Each row was made from one walk, in order. Every step used is in the known rows, and no mark comes twice. Write each row's walk.
Known rows
l -> b: [ 13.0 -51.9 -19.4 -16.0  11.8  -8.0  21.9  -0.3  -6.2  20.5  23.3   3.7
 -18.8   5.6 -10.2  10.6   2.1   0.6  -5.9]
q -> w: [ -8.9  -8.1 -33.0 -16.3  -3.5  17.2   3.1  21.7   4.6   4.8  -6.9  28.1
   2.3 -20.8 -14.1  -6.0  13.5  33.7   6.5]
q -> t -> v -> w: [  9.1 -19.3  16.8  41.5 -10.6  -9.9 -19.7  11.1 -20.1 -19.1 -15.5 -42.1
   3.6  -0.8  -7.3 -14.3  -1.3  17.3  10.3]
q -> t -> v: [ 21.8  -5.9   2.6  43.7   0.9  -2.7  -9.5  14.4 -19.2 -34.6 -12.4 -35.7
   1.2   9.9   8.8  -2.3 -22.6   9.4  14.3]
w -> q -> l -> b -> t -> v: [ -2.0  -4.6  15.8 -32.4  23.7  -4.3  -3.4   8.5 -11.1 -18.5  28.9  18.8
  29.0   7.4  13.0  20.2  -9.9 -27.5 -22.3]
b -> l -> q -> w: [ 18.1  35.1   1.4  12.2  -7.7   1.5  -1.8 -14.0   6.7 -30.5  -8.7  19.8
  -1.9  25.8   4.8  20.2 -17.6  35.3  33.7]
b -> t: [ -5.8  35.4  -9.9 -29.0 -12.4   5.3  31.0  12.7   8.8 -13.9 -30.6  -4.0
  -4.0 -16.7  14.6   7.2  21.8  10.8  -5.9]
t -> v -> w -> b -> l: [ 20.5  -6.5  11.3  37.6 -10.0 -16.0  18.8 -21.7 -28.3  20.5  27.5 -30.9
  -6.5   8.4  -3.9 -32.8  24.6   1.0  -1.4]
t -> v -> l -> q -> w -> b: [  3.2  25.7   4.6  34.6  21.6   9.4 -24.7 -17.7   5.5  16.9  20.4  -3.7
   5.3  15.1   1.0 -32.7   1.5 -33.7   7.5]
l -> q: [ -7.0   1.0  13.5   8.8   9.5  17.9 -15.5  -3.8  16.2 -33.2 -31.4  -3.2
 -11.9  26.3  15.0  -7.5 -24.4   3.1  10.1]
t -> v: [ 20.1  19.8  -4.7  21.9  21.0  11.4  20.2   0.1 -15.0  -7.6  14.1 -15.5
   6.3  23.3  15.5 -27.8  12.5 -14.8  -1.6]
w -> v -> l: [-31.6  21.3   3.6 -25.6  -9.5  -0.6  37.0 -14.2   8.5  17.0 -15.6  -5.2
  19.0   6.5   5.3  -4.7  -5.3 -16.9 -32.8]
b -> t -> v: [  9.9  55.6  -2.7  -4.2   1.2   6.4  26.8   2.7  -2.8 -15.3  -3.0 -15.5
   8.1   5.5  23.0  -5.0  33.8 -10.6  -2.5]
v -> l -> b: [  0.9 -11.5 -11.5 -16.8  22.6 -14.2  12.6  -4.0  14.2  49.9  12.3   9.4
  -7.7 -10.3 -15.9  -1.3   6.3 -26.6 -12.1]
q -> l -> b -> t -> v -> w: [  9.8 -26.5   0.7 -20.6   7.0  -1.8  -1.8  16.6 -15.7  32.9  38.8  15.5
  12.8  -2.7 -13.5  24.0  36.3 -29.7 -19.0]
l -> q -> w -> b: [-13.6 -29.7  -7.4  13.1  -7.0  19.3 -31.3  -4.8   9.4 -12.6  -9.9  11.0
 -17.5   5.4  -5.0  -9.0 -22.8  18.2  15.7]
l -> q -> w: [-15.8   0.8  -0.8   1.6   4.2  27.1 -32.7   2.8  19.9 -26.7 -22.7  19.1
  -1.6  13.7  -1.4  -3.0 -11.7  20.9  21.1]
v -> l -> q: [-16.7  30.4  16.1   3.6  19.9   6.5 -18.0  -7.9  32.7   7.1 -30.5   3.9
   0.0   5.1   4.6 -17.4 -16.0 -23.1   2.9]
l -> b -> t: [  9.2 -18.5 -16.3 -33.3  -0.7 -10.2  27.7   1.2   2.0  13.9  14.4   0.5
 -14.3  -3.2  -3.5  26.8  23.1   0.2  -6.6]
b -> l: [ 29.4  28.2  -8.8   4.7  -7.7 -12.5  41.2  -6.2  -8.4 -12.7  -6.4   4.6
  -8.8  11.0   9.5  14.7  -9.7  27.9  11.4]
b -> l -> q -> t -> v -> w: [ 26.8  26.0  36.7  48.9 -13.9 -16.6 -18.6 -20.2  -9.1 -42.7 -15.3 -27.4
  -1.8  36.3   6.8  15.1 -23.2  27.7  36.1]

Which walk is each row?
[ 11.6 -30.9 -16.9 -36.2   5.9   3.9   7.8  25.5  -6.6  22.4  26.0  29.6
   3.7  -7.4  -7.2  40.1  12.1 -22.4 -17.0]	q -> l -> b -> t
[-15.7 -11.8  12.8 -31.9  17.0   5.8  -3.5  21.6  -3.4 -27.6  -8.8  24.8
  26.0  -5.4  13.5   5.3 -33.2  -6.9 -23.7]	w -> q -> l
[-30.1 -30.5  30.8 -42.2  -7.4 -16.1  -9.7   9.0  -2.7   8.7  -0.9   8.3
  19.5 -24.4 -15.5   6.7  21.1   3.2 -27.3]	v -> w -> q -> l -> b -> t
[ 35.9 -17.2   7.6  57.5 -18.0 -15.2  -3.3 -26.3 -22.5 -24.4  10.2 -29.7
 -27.5  24.0  10.3   6.2 -48.6  13.0  23.9]	w -> b -> l -> q -> t -> v
[ 14.3 -57.7 -19.6 -21.8  16.2   4.8   3.1  24.2 -12.5  27.6  30.8  31.5
   0.3   0.9 -13.0  27.1  -3.3 -23.0 -16.8]	q -> l -> b
[ 29.0  21.2  18.7  35.5 -13.4 -12.6  -8.1 -11.6  -0.3 -53.6 -28.8 -13.5
 -11.5  31.7  14.1  30.8 -46.5  34.3  37.1]	b -> l -> q -> t
[-15.6  -8.8  -5.4   3.8 -14.7  18.4 -27.2  -5.2  13.4 -16.6 -15.3   9.4
 -14.8  -2.5  -0.6   1.2 -10.2  18.1  17.5]	l -> q -> w -> b -> t
[ -3.2  15.1  -8.3 -30.2  11.7 -16.7  16.7  -4.2  18.5  44.6   7.5   6.6
  -4.2 -18.1  -9.6  11.4  21.9 -26.4 -12.7]	v -> l -> b -> t
[-23.8  27.6   0.0  -2.7  -1.2   6.2 -26.2  -6.9  30.5  19.5 -17.7  13.3
  -2.7 -18.8  -7.2  -6.6  -3.0 -12.7   6.7]	v -> l -> q -> w -> b -> t
[ 12.0 -43.1  11.6  50.8 -18.6 -14.8 -18.1   5.8 -27.6  -7.7  -5.7 -49.2
  -9.1  -8.1 -10.7 -17.4 -10.0  15.8   6.9]	q -> t -> v -> w -> b
[-21.0   6.3  -1.2   6.2   7.3   7.5 -30.7  -8.2  27.1  23.1 -12.6  14.9
  -6.0 -11.8 -10.8 -17.2 -14.0 -11.9   6.9]	v -> l -> q -> w -> b
[ -7.3  10.9 -28.8  -1.3 -11.5   4.2   0.2   2.2  -1.1  32.0  17.9  11.0
  -1.1 -32.8 -12.8 -11.9  24.3   1.0   1.1]	q -> w -> b -> t -> v -> l
[-33.2  15.7  25.4  -0.4 -14.9  -1.1  -4.4 -18.6  13.9 -14.7 -33.2 -17.7
  17.0  23.5   7.8   7.2 -37.2 -12.9 -13.8]	w -> v -> l -> q -> t
[  0.1 -21.0 -21.1  -7.7 -24.8  -3.7  31.1   2.0  -6.5  10.1  -7.8 -15.5
 -29.7 -28.6   6.5  -2.7  -0.2   5.4 -12.8]	w -> b -> t
[ 11.4 -22.5 -36.8   5.9 -23.5  -3.8  15.1  -0.1 -11.4  16.0  16.6  19.8
 -18.7 -20.8 -16.1   5.4  -5.3  39.5  13.0]	q -> w -> b -> l
[  6.8  50.1  18.4  29.4  34.5   9.1 -14.4 -16.5  11.1   1.4   4.8 -11.2
  12.0  31.4  16.0 -31.0   1.8 -42.8   5.0]	t -> v -> l -> q
[ -3.1  43.9  12.9  -5.3  -9.9  -1.3  17.9  -0.5  -3.8  -0.5  -7.4 -22.5
   9.9  -5.4   8.0 -16.4  55.9  -1.4  -5.9]	b -> t -> v -> w
[ -7.2 -45.0 -41.1  -1.9 -16.0  10.3   4.3   9.4  -7.9  22.2   9.0  18.0
 -16.5 -31.2 -19.2 -11.5   0.3  28.8   0.3]	q -> w -> b
[ -7.4 -39.4  10.1 -35.9  23.1  -3.8  -4.8  14.0  -6.5 -12.7  18.7  27.4
  20.1   0.8   2.3  20.3 -31.0 -14.1 -23.9]	w -> q -> l -> b
[ -6.0  80.4   6.8  -2.6   8.6  10.2  -9.6  -4.7  19.1  -3.7  -4.8   2.0
  19.1   3.7  11.3  -5.7  33.6 -21.8   8.8]	b -> t -> v -> l -> q -> w
[  0.4  -6.7  17.7 -23.6   5.8 -20.2  11.2 -13.5  -8.0   6.5  31.3 -13.4
   6.4   5.6  -2.0   7.2  34.2  -9.6 -12.7]	l -> b -> t -> v -> w -> q
[ -0.9  -5.6 -33.4  -0.2 -17.7   8.5   5.5   5.9  -9.9  14.2  18.4   7.8
  -7.2 -25.1  -7.5  -8.4  22.8  14.9   2.9]	q -> w -> b -> t -> v
[-33.3 -30.7  32.2 -27.5  -2.4  -5.7 -12.1  14.8  -4.4   0.3 -16.4   8.4
  22.4 -24.3 -12.0 -14.8   5.4   9.4 -26.3]	v -> w -> q -> l
